Each row was made from one small tree. The marks that hang from a mark follow it in brackets, in alphabetical order. Every link used is in the known rows. Write each row's tree.
In the rows, zero is written as 128.
Known rows
buna[sofuz]: [131 133  92 145 145 126 113 151 110 125 154 115 121  92 119 127 145 130
 170 102 129 189 114  97 129 110 136 148 120 113 129 121 122 139 133 125
 143 125 126 118 138 124 123 128 143 115 126 162 121 150 123 124 134 113
 156]
sofuz[gefe[damed lapak]]: [138 134 110 159 139 132 110 131 124 128 139  98 138  99 140 133 116 133
 120 123 169 152 123  99 114 123 164 137  79 107 145 140 112 118 143 131
 121  88 115 145 129 132 119 121 124 138 122 139 117 153 130 125 161 117
 159]
ladid[tinizom[dozu[lapak[buna]]]]: [141 129 107 121 136 120 111 145 130 147 148 132 128 138 133 120  52 137
 102 134  80 136 106 127 121 121 123 128 143 124  95 119 122  63 139 104
 132 176 100  83 144 138 138 103 160 116 142 168 124 147 116 146 110 125
 127]
sama[kuzi[ranu] pepezav]: [132 134 116 132 131 115 133 126 171  99 164  88 110  90 139 147 225 124
 116 115 132 180  85 120 123  86 167 132 121 130 122 116 130 174 143 121
 131 145 116 125 157  76 125 112 160 139 139 165 121 139  97 117 144  80
 157]
zagav[lapak]: [122 143 113 143 146 125 116 148 114 146 143 123 129 109 128 140 148 134
 176 113 143 144 105 120 126 115 143 144 105 117 127 132 132 109 135 106
 142 120 109 102 140 120 127 112 135 128 128 121 119 144 121 123 132 106
 159]
gosupad[tinizom[dozu[lapak[zagav]] ladid]]: [135 122 113 130 149 115 141 103 145 154 129 124 129 172  95 158 107 128
  57 121  70  77 108 151 106 129 109 116 147 124 108 123 119   4 134 105
 139 208 107  85 138 137 140  90 178 114 162 214 109 149  95 144 110 131
 131]
gefe[damed]: [123 135 105 147 136 135 115 150 113 119 142 110 121  91 130 148 142 137
 150 112 115 145 107 101 122 105 151 128  97 116 134 130 117 119 142 126
 133 103 120 111 132 128 127 121 154 130 115 145 116 147 120 125 149 112
 167]
ranu[kuzi]: [129 139  95 137 132 121 109 142 128 119 161 109 118 100 131 150 181 130
 151 102 100 165 102 110 122  93 152 129 109 114 125 121 128 130 137 121
 136 119 106 104 145 100 119 121 146 130 119 147 119 147 115 122 139  98
 169]
ladid[lapak[buna[kuzi sofuz] gefe[damed] zagav]]: [140 133 112 150 142 128 138 134 152 120 147 121 117 140 163 151 141 123
 155 131 191 147 151  95 126 125 137 151  62 111 120 129 112 143 133 103
 144 101 117 126 138 157 148 125 147 140 153 131 123 129 142 122 147 125
 128]
tinizom[dozu[lapak[gefe]] ladid]: [139 127 108 132 151 123 119 121 133 136 138 123 134 142 102 182  85 142
  46 117 109  98 109 124 113 126 124 122 119 110 115 126 116  34 142 119
 146 187 129  72 130 128 139 106 165 119 148 197 115 150 113 140 114 114
 133]
takiz[gefe]: [131 135 105 139 137 134 111 152 130 139 144 113 118  92 123 140 153 134
 190 100 138 139 119 101 123 114 166 124 102 110 133 111 122 104 145 128
 133 138 126 138 127 124 128 130 135 117 122 133 118 157 122 131 142 109
 167]
tinizom[ladid[lapak[zagav]]]: [129 130 112 143 147 123 135 114 134 147 135 125 128 153 114 147 150 125
 128 118 104 115 129 125 111 119 136 120 108 116 118 126 126  49 133 105
 145 161 115  99 134 128 142 103 164 122 152 156 114 139 111 132 124 114
 147]
buna[kuzi sofuz]: [128 134  96 142 140 125 120 143 124 106 162 112 113  98 118 134 188 129
 203 100 134 185 121 105 130 102 138 144  96 123 122 114 120 156 133 126
 138 129 112 122 145 123 129 134 143 117 137 152 123 136 121 118 141 107
 159]
melid[buna[kuzi]]: [124 147 122 134 128 116 107 153 121 109 160 115 105  88 142 126 168 129
 190 107 130 186 125 110 130  96 139 123  96 131 113 107 121 147 140 129
 127 131  99 103 146 131 134 138 146 127 141 135 124 128 118 121 146 115
 156]
kuzi[ranu]: [124 142 100 137 134 120 124 140 123 127 156 108 125  86 123 150 186 125
 154 108 117 169 104 111 122  98 149 127 106 117 123 116 129 145 138 117
 134 139 114 114 143 103 120 122 165 128 125 140 120 142 118 120 138  99
 164]
dozu[lapak[gefe[sofuz]]]: [151 142 102 141 145 131 118 141 125 143 145 117 128 111 139 159  86 129
 119 117 167 132 118  95 123 116 147 144  89 103 125 121 113  90 138 133
 142 129 133 102 128 129 130 120 127 136 140 149 120 146 134 131 135 112
 153]
gefe[damed[lemu] lapak[dozu zagav]]: [120 135 119 149 144 140 104 112 132 145 126 106 129 129 149 122 150 130
 118 124 153  80 130 124 106 131 164 136 102 121 148 135 120  93 134 105
 108 104 102 158 129 144 124 109 132 153 133 110 112 143 127 122 166 132
 157]
melid[buna gefe[lapak[dozu ladid[tinizom]] sofuz]]: [154 140 108 147 145 114  65 100 151 175 126 108 124 149 153  54  88 144
  66 141 168 144 139 108 106 140 135 145 173 121 113 119 126  96 141 122
 117 169 118 152 125 157 103 124 108 163 172 139 120 142 135 138 136 133
 140]
sofuz[buna gefe]: [140 138 120 148 131 126 118 147 119 124 159 110 131  81 117 145 122 138
 129 106 154 212 134  84 130 116 163 133  95 118 133 125 122 126 143 137
 125 122 122 116 136 136 128 129 144 125 129 152 121 156 124 127 147 125
 157]
lapak[buna zagav]: [132 139 121 133 135 120 125 149 103 147 158 124 114 105 155 136 134 121
 186 122 138 168 128 112 126 118 140 126 107 121 123 123 130 124 134 102
 137 130 111 107 141 137 135 124 138 125 135 119 120 138 123 130 130 124
 157]
zagav[lapak[buna dozu]]: [131 144 122 134 143 122 107 150 118 159 147 130 125 128 152 110 106 136
 169 126 160 146 116 129 126 130 126 143 123 124 116 127 140 129 136  88
 134 139  98 105 148 133 127 109 126 132 135  97 126 145 126 130 120 124
 143]
dozu[lapak[buna zagav]]: [139 140 120 133 139 121 134 141 121 155 148 129 116 122 153 136 109 115
 167 129 141 147 127 116 122 120 138 129 107 119 113 124 125  93 132 101
 136 131 104 100 144 137 141 113 132 125 138 116 120 138 124 134 126 129
 143]
sama[pepezav]: [131 130 119 134 137 127 117 153 122 110 160 109 113  92 134 134 156 135
 155 109 121 174 100 115 122 101 156 129 124 123 129 125 124 118 139 124
 137 133 118 107 137 105 130 119 148 122 134 161 119 146 104 125 135 101
 166]
damed[gefe[lapak sofuz] lemu]: [154 138 117 141 130 151  99 136 136 145 136 103 145 106 150 104 116 124
 172 117 187 138 124 102 124 113 174 141  64 114 144 116 108 101 140 144
 115 107 124 175 125 138 111 140 110 148 127 132 122 155 138 126 182 113
 165]
zagav[lapak[buna[kuzi] gefe]]: [133 147 129 135 138 121 118 155 125 133 158 125 125 114 163 164 142 131
 188 126 199 152 121 117 134 118 132 146  70 119 117 130 128 149 139  99
 143 122 106  94 144 136 141 126 135 136 144 104 127 129 134 124 132 106
 140]
takiz[gefe[damed lapak sofuz]]: [156 141 106 155 135 139 106 144 157 146 129  96 127 111 158  95 127 131
 150 128 191 107 133  94 116 121 164 148  76 111 144 116 107 125 144 142
 118 102 125 179 127 139 114 129 106 145 125 125 116 158 137 129 171 118
 165]
lapak[buna[kuzi[ranu] sofuz] dozu gefe zagav]: [132 138 108 135 142 109 130 114 149 131 166 114 108 127 154 150 194 121
 151 121 199 165 146 110 120 127 139 150  95 122 116 110 134 189 131  89
 136 157 109 140 149 135 127 129 147 142 161 114 125 129 136 118 132 122
 135]
buna[kuzi[ranu] sofuz[gefe[lapak]]]: [142 137  98 154 140 114 126 113 157 116 159  91 132 102 129 131 204 119
 156 115 194 194 134 105 119 112 155 156  75 116 128 118 119 184 135 127
 123 124 103 171 151 111 112 133 130 134 143 144 125 138 132 113 159 103
 147]
melid[gefe]: [133 131 105 143 141 128 110 139 114 134 146 110 120  79 122 156 130 134
 162 107 126 173 113  97 125 115 157 124 114 108 132 128 121  98 143 134
 138 125 133 115 129 124 123 132 131 124 131 162 120 144 125 129 143 106
 161]
dozu[lapak[buna[sofuz] gefe[damed] ladid[tinizom]]]: [148 128  93 154 149 134 105 126 147 139 129 126 131 150 144 125  85 141
  67 145 167 142 121  90 121 129 119 162 138 107 107 142 111 105 141 103
 146 132 133 104 121 159 134 115 155 146 141 155 119 150 141 138 119 131
 119]
dozu[lapak[buna gefe[damed sofuz] ladid zagav]]: [160 140 121 152 142 134 129 117 146 158 128 121 121 152 168 143  96 125
  92 148 204 103 144  94 115 131 138 143  98 110 120 134 114 100 138 107
 142 116 132 116 123 159 134 115 120 164 151 114 115 140 144 134 139 137
 146]
buna[kuzi sofuz[gefe]]: [135 127 101 152 139 128 125 132 129 104 160 107 120  94 110 152 166 130
 188 101 158 201 133  92 127 112 160 142  84 114 128 120 117 149 138 135
 134 119 118 139 141 125 123 137 128 119 137 164 125 144 129 120 151 110
 160]
melid[buna gefe[damed]]: [135 137 118 154 131 127 100 151 128 121 134 108 108  74 149 132 105 137
 123 123 138 182 125  81 128 112 154 129 111 113 130 127 110 120 148 144
 129  88 128 116 133 147 120 141 132 142 125 163 120 143 134 126 164 124
 152]
dozu[lapak[buna gefe[damed[lemu]] ladid]]: [144 134 122 149 139 153 113 137 137 127 124 122 135 125 153 164  95 134
  92 137 171 106 116  98 126 121 139 136 101 106 125 142 107  92 147 112
 133 104 129 101 119 148 141 121 146 158 124 132 119 145 142 130 152 128
 134]
lapak[dozu ladid[tinizom] zagav]: [113 129 100 137 150 120  99  89 124 167 136 125 120 163 112 119 170 146
 113 118 103 109 122 129  98 135 150 123 171 126 115 126 143  65 134  81
 134 187 110 119 123 142 126  99 154 139 163 119 110 144 112 136 107 126
 160]
gefe[lapak[dozu]]: [128 142 103 136 149 118  94 131 114 151 148 111 131 120 137 103 130 133
 137 111 144 138 115 129 109 127 137 135 120 120 132 123 132 112 134 107
 120 148 103 133 136 125 123 112 132 127 138 116 119 145 117 128 129 118
 153]
sama[kuzi pepezav]: [133 131 120 131 135 123 122 136 148 102 162  96 109  94 139 139 187 130
 134 109 128 174  88 118 126  94 165 130 126 128 128 122 127 143 142 126
 133 137 121 111 148  92 133 113 144 131 139 169 120 142  96 124 139  88
 160]

Write each row's tree
[137 137 111 130 141 126 113 148 124 147 150 131 129 136 145 112  88 131
 154 120 124 150 122 122 122 126 129 124 120 118 110 115 131 106 138  96
 132 152 102 105 142 133 138 109 148 123 140 119 128 144 122 133 120 125
 133] -> ladid[lapak[buna dozu]]
[131 134  94 141 153 127 100 110 130 151 133 126 136 147 115 160 119 144
  81 123 130 114 106 111 110 122 139 134 143 106 109 137 122  50 141 102
 144 168 129  87 114 137 138 106 162 136 151 146 114 146 123 138 107 112
 140] -> dozu[lapak[gefe ladid[tinizom]]]
[136 123  97 165 141 138 122 138 126 111 142 105 127  89 118 143 120 137
 135 112 153 186 127  76 125 120 163 148  95 104 141 133 110 136 141 138
 136  86 133 140 131 136 116 131 130 129 116 171 120 159 135 123 159 120
 161] -> buna[sofuz[gefe[damed]]]
[135 136 106 139 147 130  86 102 139 165 132 112 142 148 126  91 147 141
 133 111 180 130 123 125 104 135 152 125 118 122 131 123 132  89 138 102
 122 162 114 166 120 139 116 122 122 141 147  97 117 155 122 132 135 124
 157] -> damed[gefe[lapak[dozu ladid]]]
[150 141 101 143 143 118 133 118 168 124 153 115 122 133 142 150 180 120
 127 129 201 167 130 106 125 113 117 152 101 116 100 118 121 171 136 101
 143 154 116 118 144 126 134 129 149 144 156 128 127 130 139 121 128 113
 122] -> dozu[lapak[buna[kuzi[ranu] sofuz] gefe ladid]]
[143 129 132 124 140 113 139 112 149 138 149 127 118 163 136 183 117 128
  92 133 141  96 138 134 115 129 117 119  95 126 102 119 119  63 138 100
 141 189 108  80 142 144 153 111 156 128 169 161 119 130 118 139 117 125
 126] -> tinizom[dozu[lapak[buna[kuzi] gefe zagav]] ladid]
[152 139 107 141 135 123 109 153 157 133 155 106 118 110 162  88 159 120
 216 121 210 169 144 106 130 120 135 157  81 121 123 108 116 176 137 121
 124 131 107 176 145 138 129 143 113 122 138 116 127 143 136 127 150 119
 134] -> takiz[gefe[lapak[buna[kuzi sofuz]]]]
[160 141 116 147 130 127 111 147 133 137 151 105 120  82 135 123 109 135
 131 117 162 200 138  76 135 114 152 143 104 118 131 119 116 128 142 153
 129 123 137 125 136 142 119 140 121 138 142 165 121 147 134 129 156 121
 161] -> melid[gefe[sofuz[buna]]]
[137 132 114 133 143 121  87  90 145 188 132 124 138 179 154  67 125 137
 127 139 181 125 139 132 100 148 148 130 138 128 114 125 137  76 135  77
 121 178 105 164 121 164 122 115 128 149 165  84 118 150 127 143 120 138
 141] -> damed[gefe[lapak[buna dozu ladid[tinizom] zagav]]]
[152 141 112 131 137 127 101 152 112 148 159 120 123 114 164 130  69 135
 130 124 182 152 127  98 125 130 135 141 106 112 125 113 127 141 142 116
 134 148 127 113 131 141 123 128 126 141 143 126 127 147 137 133 129 125
 150] -> lapak[buna dozu gefe[sofuz]]
[130 128 121 143 136 146 114 134 136 139 130 129 137 143 165 161  90 133
 101 144 140  99 130 101 121 126 159 139  96 104 124 139 111  66 143  99
 133 105 120 110 121 163 147 111 172 153 140 141 120 141 141 134 149 125
 128] -> ladid[lapak[buna gefe[damed[lemu]] zagav] tinizom]
[154 132 112 156 133 151 101 161 156 130 130 104 130  99 170  91 115 126
 160 132 205 136 136  89 132 124 149 164  87 110 144 125 102 152 143 131
 115  83 122 186 133 150 122 141 118 141 110 133 123 160 148 126 180 131
 134] -> takiz[gefe[damed[lemu] lapak[buna[sofuz]]]]
[140 127 120 140 133 139  89 126 140 141 127 115 145 151 151  94  95 145
  64 148 117  95 112 127 114 129 127 135 140 126 119 137 115  84 145 103
 114 144 103 129 126 154 127 109 162 153 136 155 118 148 127 137 146 129
 133] -> gefe[damed[lemu] lapak[buna ladid[tinizom[dozu]]]]
[140 124 105 130 152 120 125 121 138 140 134 123 141 156  97 184  70 139
  22 115  95  84  95 136 113 127 103 122 137 111 113 126 113  15 143 118
 145 209 124  68 128 134 141  99 185 115 154 230 113 154 102 146 106 121
 121] -> gosupad[tinizom[dozu[lapak[gefe]] ladid]]
[157 145 116 142 126 133 112 158 152 143 150 107 119  93 136 108 133 135
 158 110 177 167 144  80 133 113 162 143  91 122 133 101 117 136 144 148
 122 137 130 151 134 142 123 136 123 132 134 136 119 160 130 131 157 125
 164] -> takiz[gefe[sofuz[buna]]]
[140 136 111 149 136 116 104 142 139 109 152 108 100  80 138 122 153 129
 180 110 160 220 139  86 136 109 141 144 110 120 116 112 113 157 139 144
 134 118 120 130 146 140 122 154 123 129 146 170 126 131 133 121 157 118
 143] -> melid[buna[kuzi sofuz] gefe]
[151 144 120 156 138 132 131 134 153 141 138 115 129 135 152 143 110 132
  80 130 189 135 156  78 122 126 157 150  66 111 135 127 111 105 136 125
 134 102 131 125 129 164 139 115 145 154 153 135 115 144 138 125 157 133
 146] -> ladid[lapak[gefe[damed sofuz[buna]] zagav]]
[140 140 111 143 145 119  94  95 143 170 143 121 126 163 131 119 135 150
  50 126 175 127 151  98 107 143 148 148 147 125 121 122 135  94 135 100
 130 186 130 124 117 166 126 110 146 159 181 124 111 148 128 136 117 139
 152] -> lapak[dozu gefe[sofuz[buna]] ladid[tinizom] zagav]
[148 129 113 126 143 120 126 132 138 153 138 129 135 159 121 124  72 130
  82 127 101 120  99 141 120 129  92 119 160 125  98 121 122  58 139  97
 138 197 102  85 138 141 139 100 164 122 151 179 119 150 108 145 106 136
 123] -> gosupad[tinizom[dozu[lapak[buna ladid]]]]
[128 139 109 140 153 123 126 122 119 152 142 123 123 122 132 183 127 125
 128 114 156 122 123 108 114 124 154 132  97 104 128 131 121  66 133 107
 144 131 125  97 128 134 142 112 141 130 145 129 114 142 125 130 126 118
 150] -> dozu[lapak[gefe zagav]]
[126 136 124 131 138 117 119 106 132 147 152 123 108 153 143 122 191 130
 179 121 154 130 141 134 112 129 136 116 123 138 109 117 141 130 134  80
 129 172  94 122 139 142 138 117 136 141 165  87 120 126 120 128 122 131
 155] -> lapak[buna[kuzi] dozu ladid zagav]
[153 129 113 151 146 125 139 129 133 148 147 123 121 119 141 133  89 115
 152 129 179 187 147  91 125 133 147 152 109 107 119 129 118 112 131 113
 139 114 119 132 145 142 130 123 110 124 138 142 125 151 138 132 136 138
 135] -> dozu[lapak[buna[sofuz[gefe]] zagav]]
[151 142 123 143 124 121 106 142 140 119 151 105 101  84 153 123 133 127
 176 118 161 190 140  89 132 105 153 132  95 123 117 105 113 143 143 154
 126 121 120 127 143 139 118 151 109 144 152 156 126 128 135 124 167 114
 160] -> melid[buna[kuzi] gefe[sofuz]]
[128 140 102 142 153 120  90 109 123 160 139 112 135 144 128  95 153 138
 117 114 151 121 117 133 104 133 129 131 143 123 129 128 136 106 134  96
 124 167 106 134 128 128 121 108 132 138 149 105 116 145 116 128 121 122
 155] -> gefe[lapak[dozu ladid]]
[148 140 114 153 131 150 105 144 132 127 131  98 136 104 159 110 120 127
 132 129 163 111 120 101 122 109 157 149  77 115 148 128 104 123 140 142
 113  82 117 151 130 135 116 126 122 156 118 140 118 145 136 120 184 116
 163] -> gefe[damed[lemu] lapak sofuz]
[142 138 118 169 145 119 110 125 138 137 135 103 120 108 160  95 117 123
 106 133 206 186 159  84 116 134 155 160  99 111 141 134 110 145 133 130
 122  76 115 167 139 159 113 133 107 147 138 142 118 148 140 121 168 142
 145] -> melid[buna[sofuz[gefe[damed lapak[zagav]]]]]
[143 136 131 148 131 146 113 144 152 149 126 107 126 113 180 113 135 121
 166 137 197  94 144 106 121 129 168 140  77 115 146 127 109 114 143 115
 111  87 112 180 129 153 131 130 117 150 121 102 117 151 141 129 180 132
 147] -> takiz[gefe[damed[lemu] lapak[buna zagav]]]
[157 138 110 134 135 126 111 119 152 144 146 124 125 157 153 133 111 133
 121 142 171 126 128 108 120 117 128 143 110 119  93 120 118 105 141 109
 138 169 116  98 127 149 139 119 140 151 168 129 124 130 137 138 120 117
 135] -> dozu[lapak[buna[kuzi] gefe[sofuz] ladid[tinizom]]]
[129 125 118 157 130 156 117 139 122 105 135 105 134  81 124 173 123 137
 137 115 134 142 118  87 125 112 183 129  81 106 147 137 107 100 149 142
 121  76 125 131 125 131 122 128 140 142 108 163 119 157 135 122 179 117
 168] -> sofuz[gefe[damed[lemu]]]
[168 142 121 140 128 120 109 140 140 139 156 100 121 104 178 104 115 118
 186 135 199 172 140 106 129 117 137 143  77 121 121 116 115 156 140 138
 122 120 111 146 144 137 122 143  97 144 152 131 129 126 140 129 160 112
 148] -> melid[gefe[lapak[buna[kuzi]] sofuz]]
[139 137 114 148 138 134 108 144 117 129 142 118 128 115 154 153 117 140
 108 129 175 143 119  94 124 123 129 131 106 110 128 139 120 134 148 107
 142 118 134  98 117 147 133 127 152 148 130 127 119 145 134 130 133 122
 148] -> lapak[buna gefe[damed] ladid]
[166 132 124 125 133 121 130 130 154 128 151 120 123 154 141 159  75 131
  86 137 150 109 131 121 123 121 111 131  86 125 100 108 111  87 143 127
 139 188 117  84 143 139 140 120 145 133 164 179 126 135 126 139 127 118
 128] -> tinizom[dozu[lapak[buna[kuzi] gefe[sofuz]]] ladid]
[141 128 118 130 152 117 128 112 140 163 137 133 138 184 139 151  84 130
  65 130 140  94 127 137 111 145 102 126 134 111 112 126 128  47 138  83
 142 203 115  90 128 154 147  97 179 129 173 168 118 145 114 145 101 136
 110] -> gosupad[tinizom[ladid[lapak[buna dozu gefe zagav]]]]
[139 132 110 165 144 134 105 110 133 138 129 100 143 123 131 127 140 138
 102 127 177 139 126 103 106 129 155 134 101 110 141 145 117 110 143 120
 125 105 120 148 120 136 119 118 125 149 132 130 114 152 130 126 154 120
 160] -> sofuz[gefe[damed lapak[ladid]]]
[133 140 115 142 148 123  96 132 123 165 139 134 140 148 150 138 112 145
 113 140 175 134 112 115 123 133 122 152 137 112 109 144 135 102 141  83
 150 152 121  84 123 146 134 110 151 146 151 114 120 143 133 136 105 115
 133] -> zagav[lapak[buna gefe ladid[tinizom]]]
[134 131  98 151 135 121 137 119 151 102 162  99 121  89 112 157 207 124
 173 106 163 205 131  94 125 103 164 144  80 116 122 113 121 180 138 130
 132 126 112 147 150 107 115 137 143 129 138 160 126 141 131 114 155 102
 158] -> buna[kuzi[ranu] sofuz[gefe]]
[121 136 107 137 158 124 117 113 126 159 141 128 127 148 130 163 123 134
 116 110 150 109 133 117 106 139 155 125 109 105 129 124 133  62 133  89
 140 156 118 111 125 139 141 103 147 133 160 119 117 142 124 129 119 122
 144] -> ladid[lapak[dozu gefe zagav]]
[138 137 132 152 137 141 111 123 134 149 127 111 133 137 171 109 151 122
 132 144 178 106 134 117 115 128 140 137 105 122 138 142 118 116 136  98
 119 100 108 147 127 152 131 119 133 162 133 101 114 137 135 124 163 134
 148] -> gefe[damed[lemu] lapak[buna ladid zagav]]
[131 132 112 143 153 123 131 112 131 148 137 125 133 154 119 179 138 131
  97 118 137 107 131 115 110 127 137 125  98 104 125 131 123  47 136 105
 151 161 132  92 123 135 145 108 168 128 158 158 114 140 119 132 119 111
 140] -> tinizom[ladid[lapak[gefe zagav]]]
[126 137 107 141 152 125 125 126 120 151 145 126 130 131 133 173 131 126
 137 112 148 128 129 107 115 126 155 129  91 101 129 128 125  69 133 103
 147 133 126 104 124 136 145 111 153 130 151 131 116 139 125 128 127 113
 148] -> ladid[lapak[gefe zagav]]
[152 147 131 156 128 140 114 135 147 138 134  99 131 114 165 101 140 124
 105 135 189 128 151  93 124 118 161 156  73 128 150 129 107 130 134 136
 106  82 113 162 137 158 123 124 125 164 135 125 113 143 137 119 188 137
 159] -> gefe[damed[lemu] lapak[zagav] sofuz[buna]]
[163 148 116 157 127 134 105 152 169 145 135  94 128 105 160  80 128 135
 121 128 212 139 149  82 124 120 158 157  73 122 144 114 107 145 144 148
 110 105 123 179 134 153 120 132 113 148 131 124 115 160 137 128 175 131
 155] -> takiz[gefe[damed lapak sofuz[buna]]]
[135 135 137 127 128 137 106 114 149 147 144 114 130 139 167 108 158 121
 201 124 202 121 146 132 117 130 170 128  67 134 130 114 124 112 136 100
 105 132  89 179 139 154 131 134 116 148 149  80 124 136 134 126 169 132
 146] -> damed[gefe[lapak[buna[kuzi] dozu zagav]] lemu]
